Known rows, with every way that one mark hangs from another:
(Q_49 Q_809): [-17.6  25.9 -14.7  25.8  11.7   7.2  -1.1  -3.7  18.4   5.7  -5.3 -10.8
  45.5   4.8 -32.0  12.9 -13.1   2.0  -8.8]
(Q_564 (Q_714 Q_49) (Q_809 Q_409)): [-22.9  25.7  11.2  16.2 -41.3  13.6  -8.0 -14.4  18.0  19.5  30.0  -6.5
  10.0  -0.7 -77.9 -28.6 -15.1  -4.1  -4.0]
(Q_409 (Q_809 Q_564)): [-14.7  25.7   3.5  22.6  20.3   5.1  -7.8 -13.7  26.0   6.6  -6.9 -18.1
  31.4   7.0 -54.0  19.6 -11.7  13.8  -8.9]
(Q_714 Q_6 (Q_49 (Q_809 Q_409)) (Q_269 Q_710) Q_564): [ -7.2  -9.5  29.3  29.4   8.0  14.8 -11.6 -20.7  -9.3  62.2  -2.3   1.3
  32.6  -3.7 -53.4  22.4 -11.5 -56.5 -26.0]
(Q_809 Q_49 Q_409): [-18.1   1.1  15.7  10.6 -34.2  -5.9 -19.8 -13.8  32.8  -2.4  31.0 -20.9
  29.6 -11.8 -19.3   9.7 -18.3 -25.5 -10.1]
(Q_977 Q_6): [-18.0  -3.1  27.8   6.6  13.5  -1.6 -14.7   4.5  23.3  18.5  -0.7 -13.1
  31.3   2.9 -34.5  33.4 -11.8  -6.9 -12.3]
(Q_6 Q_714): [-10.1  22.9   2.5  18.7 -12.8   4.1 -16.0  -4.3  20.2  -0.8   1.5 -16.8
 -30.5   2.4 -22.0 -27.4 -21.3  17.6 -11.1]
(Q_809 Q_49 Q_409 (Q_564 (Q_714 Q_269))): [-12.1  20.1  19.2  12.9 -40.9  -3.4 -23.4 -24.7  47.6   8.4  32.3 -13.1
 -17.8  -7.3 -69.4 -14.0 -16.2 -15.4 -18.4]
(Q_269 Q_710 (Q_714 Q_6 (Q_49 (Q_809 Q_564)))): [-16.5 -36.5  25.4  16.3   2.8   4.3 -21.1  -2.1  25.2  13.3  44.7 -10.6
  29.6 -29.2 -78.1  11.3  -8.7  -9.4 -18.8]
(Q_49 (Q_809 (Q_564 Q_714))): [-15.4  31.9  -8.6  25.6   5.5   6.8  -5.5  -8.5  32.8   8.2  -0.2  -7.4
  17.9   0.9 -74.4  -1.9 -12.3  10.9 -14.1]
(Q_409 (Q_809 Q_49 Q_564)): [-14.9  30.2   9.7  23.9   9.8  -3.2 -13.0 -18.2  33.1   4.7   7.6 -21.0
  45.0   1.9 -61.8  24.0 -11.0  -3.5  -6.8]
(Q_269 Q_710 Q_714): [-21.2 -33.5  13.4   7.8   4.4   3.0 -11.7   4.4  23.3 -15.1  41.7 -15.6
  11.6 -24.3 -43.0  -1.5  -6.4  23.5 -12.4]
(Q_714 Q_49): [-17.6   4.0  20.7  10.3  -6.5   0.7  -4.1  -9.1  -6.7  16.8  28.1 -10.3
  15.3  -0.8  -7.8   6.5 -15.3 -20.4 -12.2]
(Q_977 (Q_6 (Q_714 Q_49 Q_269 Q_564))): [ -9.2  16.6  32.7  18.2  -1.0   3.4 -23.9  -3.3  12.7  34.1  -2.0 -12.4
  -1.5   8.7 -48.1   5.1 -17.3 -20.4 -23.3]
(Q_49 (Q_809 Q_409 Q_564)): [-13.1  19.5 -12.4  27.8  -5.7   6.7 -12.0 -10.1  39.4   6.2   0.4 -12.9
  37.1  -2.0 -59.5   9.8 -15.0  -2.2 -18.2]
(Q_809 Q_409): [-17.7  -5.1   7.0   9.1 -19.1   6.1 -12.3  -7.2  22.2   0.3  10.6 -16.9
  10.4  -4.5  -7.8   3.4 -19.3  -1.6 -13.2]
(Q_977 (Q_6 (Q_714 (Q_49 (Q_809 Q_409 Q_564)) (Q_269 Q_710)))): [ -8.8  13.5  18.6  25.3  -7.2   3.6 -28.6  -2.2  34.3  28.2  12.5 -15.8
   5.9   3.1 -57.2  13.7 -14.1 -27.0 -20.0]
(Q_564 (Q_714 Q_6 Q_269) (Q_809 Q_49 Q_409)): [-15.6  32.7  15.2  17.8 -35.0  11.9 -13.6 -24.0  29.6  35.2   6.5  -1.3
  11.1   7.2 -81.8 -19.0 -14.5 -13.0  -0.1]
(Q_809 Q_49 Q_409 (Q_564 (Q_714 Q_6 (Q_269 Q_710)))): [-10.4   1.4  28.8  12.4 -34.7  -3.4 -26.6 -24.0  51.0  18.2  31.4 -10.8
 -15.0 -15.7 -79.3  -3.2 -14.0 -24.0 -16.7]

Rows:
[ -5.0  37.5   9.5  30.1 -26.6  12.2 -16.2 -19.6  -0.3  29.8  -0.4  -8.7
 -19.3  12.1 -47.8 -38.1 -20.3 -10.6 -20.9]
(Q_6 (Q_714 Q_49 Q_269 (Q_564 (Q_809 Q_409))))
[-18.3 -46.6  26.4   5.7   8.6   4.2 -17.4   2.5  25.1   1.7  30.4 -11.8
  13.4 -27.3 -53.5   8.3  -9.0  13.9 -12.8]
(Q_269 Q_710 (Q_714 Q_6))
[-18.6  -1.5  20.5  11.6 -17.7   4.9 -17.9  -9.9  19.1   0.0  17.2 -12.2
  33.5 -11.9 -80.7 -20.4 -16.5  18.4 -22.6]
(Q_269 (Q_714 (Q_564 (Q_809 Q_49 Q_409))))
[-11.7 -19.8  54.7   9.1   5.4   3.4 -12.6 -15.6 -16.0  51.6  -3.1  -0.9
  22.4 -10.9 -53.8  14.2 -18.8 -35.0 -25.3]
(Q_714 Q_6 Q_49 Q_564)
[ -4.5  41.6   1.5  28.8  -9.0  11.5 -10.4 -15.8   5.4  21.7 -21.4  -6.7
 -21.9  16.4 -48.4 -37.8 -17.2  15.0 -16.1]
(Q_6 (Q_714 Q_269 (Q_564 Q_809)))
[-10.9  16.7  23.6  21.4  -4.0  -0.6 -27.8   1.0  33.2  24.1   8.9 -16.3
  12.7   1.4 -65.4  12.2 -17.0 -17.8 -19.3]
(Q_977 (Q_6 (Q_714 (Q_49 (Q_809 Q_564)))))
[-10.2  29.3   9.6  30.2  -4.4  14.6  -4.6 -22.1 -16.2  41.4  -0.3  -3.3
  26.0  13.1 -33.8  -1.1 -16.1 -39.4 -29.2]
(Q_714 (Q_49 (Q_809 Q_409)) Q_269 Q_564)
[-14.3  13.3  22.7   8.8  -8.9   0.4  -8.7 -13.6  21.5  13.8  21.9  -5.6
 -26.4  -5.0 -68.9 -15.7 -13.0   8.3 -17.7]
(Q_809 (Q_564 (Q_714 Q_49)))
[-12.1   7.0  31.6  14.4   3.0   0.3 -25.0   3.0  25.7  20.6  -8.7 -15.5
   4.4   0.3 -58.7   7.4 -17.3  -2.7 -20.6]
(Q_977 (Q_6 (Q_714 Q_564)))
[ -8.0 -12.8  18.0  13.3  23.7   9.0  -3.3 -12.4   3.7  38.4 -12.1   0.1
   0.3   6.1  -7.2  23.5  -7.6 -13.1  -6.1]
(Q_714 Q_6 (Q_269 Q_710))
[-11.3   1.6  20.5  12.8 -33.8 -10.9 -24.7 -20.5  48.4   1.8  30.4 -17.7
  17.7 -15.3 -58.8   7.8 -15.3 -19.4 -18.4]
(Q_809 Q_49 Q_409 Q_564)
[-16.0  13.7   9.4  18.3 -20.3  19.5  -7.5 -16.6  25.3  35.0   2.1   0.9
  -0.5   3.9 -77.5 -16.8  -9.5   0.9   0.4]
(Q_564 (Q_714 Q_6 (Q_269 Q_710)) (Q_809 Q_409))
[-18.5  -3.4  17.4  11.0 -12.6   8.9 -15.2  -7.5  15.5   1.3  10.2 -10.8
  27.2  -9.4 -77.0 -22.7 -17.0  26.8 -23.5]
(Q_269 (Q_714 (Q_564 (Q_809 Q_409))))
[ -9.6  19.1  -2.3  31.5   8.8   7.6  -0.3 -16.3   0.7  31.1  24.4  -3.6
  20.1   7.8 -27.6  14.7  -3.9 -33.3 -14.4]
(Q_714 (Q_49 (Q_809 Q_564)) (Q_269 Q_710))
[-10.0  19.8  19.1  16.3   2.7   3.3 -22.5   0.6  25.9  22.4  -7.2 -14.5
  -5.4  12.9 -33.3   7.5 -16.6  -5.2 -14.9]
(Q_977 (Q_6 (Q_714 Q_269)))
[ -5.3  40.0   3.4  33.8 -20.2  13.0 -18.3 -16.4   2.9  25.8  -0.5 -11.9
 -19.8   9.9 -39.7 -32.2 -22.9 -17.6 -26.0]
(Q_6 (Q_714 (Q_49 (Q_809 Q_409)) Q_269 Q_564))
[-10.5  -5.3  26.1  11.6 -25.8   8.1 -20.4 -19.6  33.3  27.7  23.5  -6.6
 -32.0  -9.5 -67.7  -8.9 -15.6 -14.9 -22.0]
(Q_809 Q_409 (Q_564 (Q_714 Q_6 Q_49 (Q_269 Q_710))))
[-15.7  25.4  -9.6  25.7 -12.3   9.5 -12.9 -10.0  42.6   5.9   5.7 -11.7
  17.6  -3.5 -74.1  -4.0 -16.2   2.8 -17.8]
(Q_49 (Q_809 Q_409 (Q_564 Q_714)))
[ -5.2   2.2  32.9  12.7  23.0  11.4  -4.9 -20.3 -12.4  52.7 -41.3   5.0
   1.5  12.8 -33.0   8.2 -15.7 -10.1 -22.5]
(Q_714 Q_6 Q_269 Q_564)
[-17.4  18.4   3.2  20.2 -29.3   0.2  -9.9 -15.9  29.0   9.2  15.4 -11.7
  59.6  -0.8 -56.1   3.2 -10.8  -9.6   0.3]
(Q_564 (Q_809 Q_49 Q_409))
